Each row was made from one small tree. The marks that hang from a mark follow it in brackets, in the order of their numbers. Every link used is in the known rows. Write each row's tree.
In the rows, 128 means zero.
Known rows:
K_198{K_46 K_292 K_308{K_256} K_761}: [ 95 143 127 117  91 111 101 122 126 123 107  93 134 108 122  98  98 118
 146 127 117  47 133 162 145]
K_308{K_256{K_198}}: [103 126 152 110  73 114 117 127 127 118  99 139 134 123 124 130 138 116
 104 134 100 131 145 119 147]
K_761{K_46{K_198{K_292 K_527}}}: [ 96 125 151 109 102 113 130 133 107 129 111 128 135 127 117 105  89 125
 133 136 104 129 148 144 136]
K_761{K_46{K_198{K_344 K_574 K_641}}}: [ 92 126 140 112  90 113 125 116 103 130 105 109 119 117 115 108 114 116
 127 136  96 129 149 130 127]
K_198{K_641 K_761}: [103 125 147 113  77 117 125 125 115 127 100 105 125  98 117 110 101 121
 126 120 111 110 141 131 129]
K_198{K_46 K_527 K_641 K_761}: [ 92 127 139 110  96 111 123 120 115 132 103  84 129  98 112 107  88 121
 127 117 129  56 138 153 139]
K_198{K_292 K_308 K_761}: [104 134 133 107  97 112 110 129 119 125 105 102 124 108 123  96  96 125
 148 124 110  73 139 146 122]
K_46{K_198{K_292 K_344 K_641 K_761}}: [ 95 125 155 100  70 113 113 118 114 133 104  82 127 112 118  99  80 127
 140 130 107  79 140 163 135]
K_256{K_198{K_46 K_527} K_344}: [ 95 115 145  92 114 102 121 118 119 117  98 124 129 120 120 126 143 119
 105 118 112  58 154 121 139]
K_344{K_256{K_198{K_46 K_292 K_761}}}: [ 99 129 140 104  79 105 109 128 131 114 103 109 132 108 121 120 134 124
 123 124 123  44 144 142 150]
K_198{K_344}: [102 120 142 104 102 114 121 125 116 127 105 115 120 125 122 105 123 123
 120 135 106 128 137 115 123]
K_198{K_292 K_527 K_574 K_641 K_761}: [ 94 143 123 101  81 112 117 126 112 124 104  92 124  97 115 100  91 126
 143 120 119  26 137 152 131]
K_761{K_46{K_198}}: [100 119 156 120 101 114 132 128 109 130 109 138 130 127 119 112 109 118
 122 133  96 185 150 127 132]
K_761{K_46{K_198{K_292 K_308 K_344 K_574}}}: [ 92 133 128 107 105 109 113 120 106 129 109 106 119 125 119  97 109 119
 143 139  96  99 148 143 121]
K_46{K_198{K_292}}: [103 122 164 111  89 115 119 126 117 136 109 129 133 132 123 109 104 124
 131 128 103 135 141 151 138]
K_574{K_198{K_46 K_292 K_761}}: [ 99 127 134 112  96 109 113 122 127 117 113 112 136 117 109 103 120 114
 134 125 130  83 127 151 131]
K_256{K_198 K_344}: [105 112 154  95  98 107 122 122 119 111  96 142 124 120 126 128 153 119
 103 122  96 107 156 102 128]
K_256{K_198{K_292 K_527 K_761{K_46}} K_344}: [ 96 123 134  87 100 103 123 132 111  99 101 120 130 109 120 111 115 125
 125 126 102  48 156 119 131]
K_198{K_344 K_574}: [100 130 123 104 102 111 116 119 116 126 107 114 114 124 122 105 139 118
 124 132 106 116 137 115 120]
K_46{K_761}: [102 126 153 106 106 118 124 136 113 133 109 123 135 125 122 112 120 127
 121 123 114 168 137 115 144]
K_256{K_198{K_46 K_308 K_641 K_761}}: [ 94 117 144 107  90 108 109 111 117 129  95  84 121  96 115 121 126 114
 122 114 117  45 153 148 127]
K_761{K_46{K_198{K_292 K_308}}}: [ 97 124 150 115 105 114 121 128 107 130 108 124 129 124 119 104 100 121
 141 136  96 128 151 145 126]
K_574{K_198}: [107 121 144 112  94 114 124 126 126 119 107 142 132 124 113 116 126 114
 114 134 119 149 134 119 125]

Write each row's tree:
[ 99 139 131 109  75 115 114 123 112 123 104  99 120  98 116 101 113 122
 142 118 109  54 137 145 127]	K_198{K_292 K_574 K_641 K_761}
[ 99 132 130  98  78 113 114 118 129 117  96  99 126 101 111 114 103 118
 121 149 127  47 140 125 130]	K_574{K_198{K_308 K_344{K_256} K_641}}
[ 92 138 136  96  74 108 119 115 123 134 101  95 125 110 120 114  85 125
 121 138 119  59 145 146 151]	K_46{K_198{K_344{K_256} K_527 K_574 K_641}}
[ 92 138 141  85  97 107 114 128 124 140 106  85 138 123 124 108  62 133
 130 140 128  90 144 145 163]	K_46{K_198{K_308 K_344{K_256} K_527} K_761}
[ 90 136 128  94 102 107 112 128 124 125 108  90 132 118 119 101 103 131
 132 140 132   4 133 147 148]	K_198{K_46 K_292 K_344{K_256} K_527}
[ 87 125 132  90 106 106 100 119 111 127 108  92 124 129 117 111 159 122
 126 121 117  50 141 140 140]	K_256{K_198{K_46{K_761} K_292 K_344 K_574}}
[ 99 134 114 103 109 109 110 115 117 129 103 102 109 118 123 102 127 117
 131 132 106  87 141 122 114]	K_198{K_308 K_344 K_574}
[ 97 116 146  98  84 109 127 123 108 104  93 119 124  97 117 122 133 118
 113 121  93  81 162 104 127]	K_256{K_198{K_641 K_761{K_46}} K_344}
[ 97 131 146 106  84 112 111 115 125 135 103 106 129 127 126 109  87 119
 126 143 103 122 142 145 143]	K_46{K_198{K_308{K_256} K_344}}
[ 96 131 123  88 106 109 111 125 123 122 106 101 129 121 111  99  91 122
 134 145 127  38 133 142 119]	K_574{K_198{K_292 K_308 K_344 K_527}}
[ 94 154  97 112  95 108 118 127 120 114 107 106 127 103 121 101  85 114
 137 136 111  85 144 131 138]	K_198{K_308{K_256} K_527 K_574 K_761{K_46}}
[ 98 125 135  95  77 105 118 112 116 107  93 114 118  97 121 124 143 115
 112 113 100  57 156 114 128]	K_256{K_198{K_574 K_641 K_761} K_344}
[ 98 128 129 105  95 107 116 119 134 116 108 113 132 119 111 113 131 116
 114 143 135  81 130 125 140]	K_574{K_198{K_46 K_344{K_256}}}
[101 140 117  94  82 106 105 126 135 109 106  95 130 105 115  99  93 122
 139 146 131  35 133 139 131]	K_574{K_198{K_292 K_308 K_344{K_256} K_761}}
[ 95 124 143 106 106 112 117 124 106 130 108 108 124 126 119  98  99 123
 141 143  96 109 148 142 123]	K_761{K_46{K_198{K_292 K_308 K_344}}}
[ 96 126 128 107 118 108 117 118 128 128 106 112 133 119 109 111 105 112
 123 132 136  73 135 145 128]	K_574{K_198{K_46 K_308 K_527}}
[ 93 124 150 112  99 115 129 123 105 137 101 109 128 111 115 111  76 120
 129 135 104 110 156 143 132]	K_761{K_46{K_198{K_308 K_527 K_641}}}
[ 95 125 116  99  93 103 116 122 113 111 106 105 114 113 118 111 147 115
 120 129 101 106 151 113 119]	K_256{K_198{K_344 K_574 K_761{K_46}}}
[ 95 129 156 102  74 112 121 125 115 136 105  94 135 109 117 105  61 128
 137 124 116  72 142 171 143]	K_46{K_198{K_292 K_527 K_641 K_761}}
[ 99 120 148 104 100 110 114 115 118 140 104 103 122 127 124 106  95 121
 127 135 104 126 146 144 128]	K_46{K_198{K_308 K_344}}
[ 92 134 138 101  70 110 110 113 113 132 106  83 122 111 118  99  92 123
 142 126 106  65 140 163 133]	K_46{K_198{K_292 K_344 K_574 K_641 K_761}}
[106 128 137 108  87 112 117 130 127 113 111 125 135 117 111 104 109 118
 132 130 122 105 130 138 127]	K_574{K_198{K_292 K_761}}
[ 94 136 131  89  71 108 108 130 127 113 103  99 135 117 122 111 103 125
 121 139 112  49 139 141 149]	K_308{K_256{K_198{K_292 K_344 K_527 K_761}}}
[ 87 129 132  89 113 109 111 127 118 125 115  92 142 130 107  99 105 125
 131 135 142  53 124 148 144]	K_574{K_198{K_46{K_761} K_292 K_344 K_527}}
[ 98 128 139 115 100 110 113 125 118 126 111 101 130 115 118  98 117 122
 142 118 120  76 133 153 134]	K_198{K_46 K_292 K_761}
[ 96 135 114  88  98 106 110 125 126 116 109  86 130 112 111  92  74 122
 141 141 131  33 132 149 121]	K_574{K_198{K_292 K_308 K_344 K_527 K_761}}
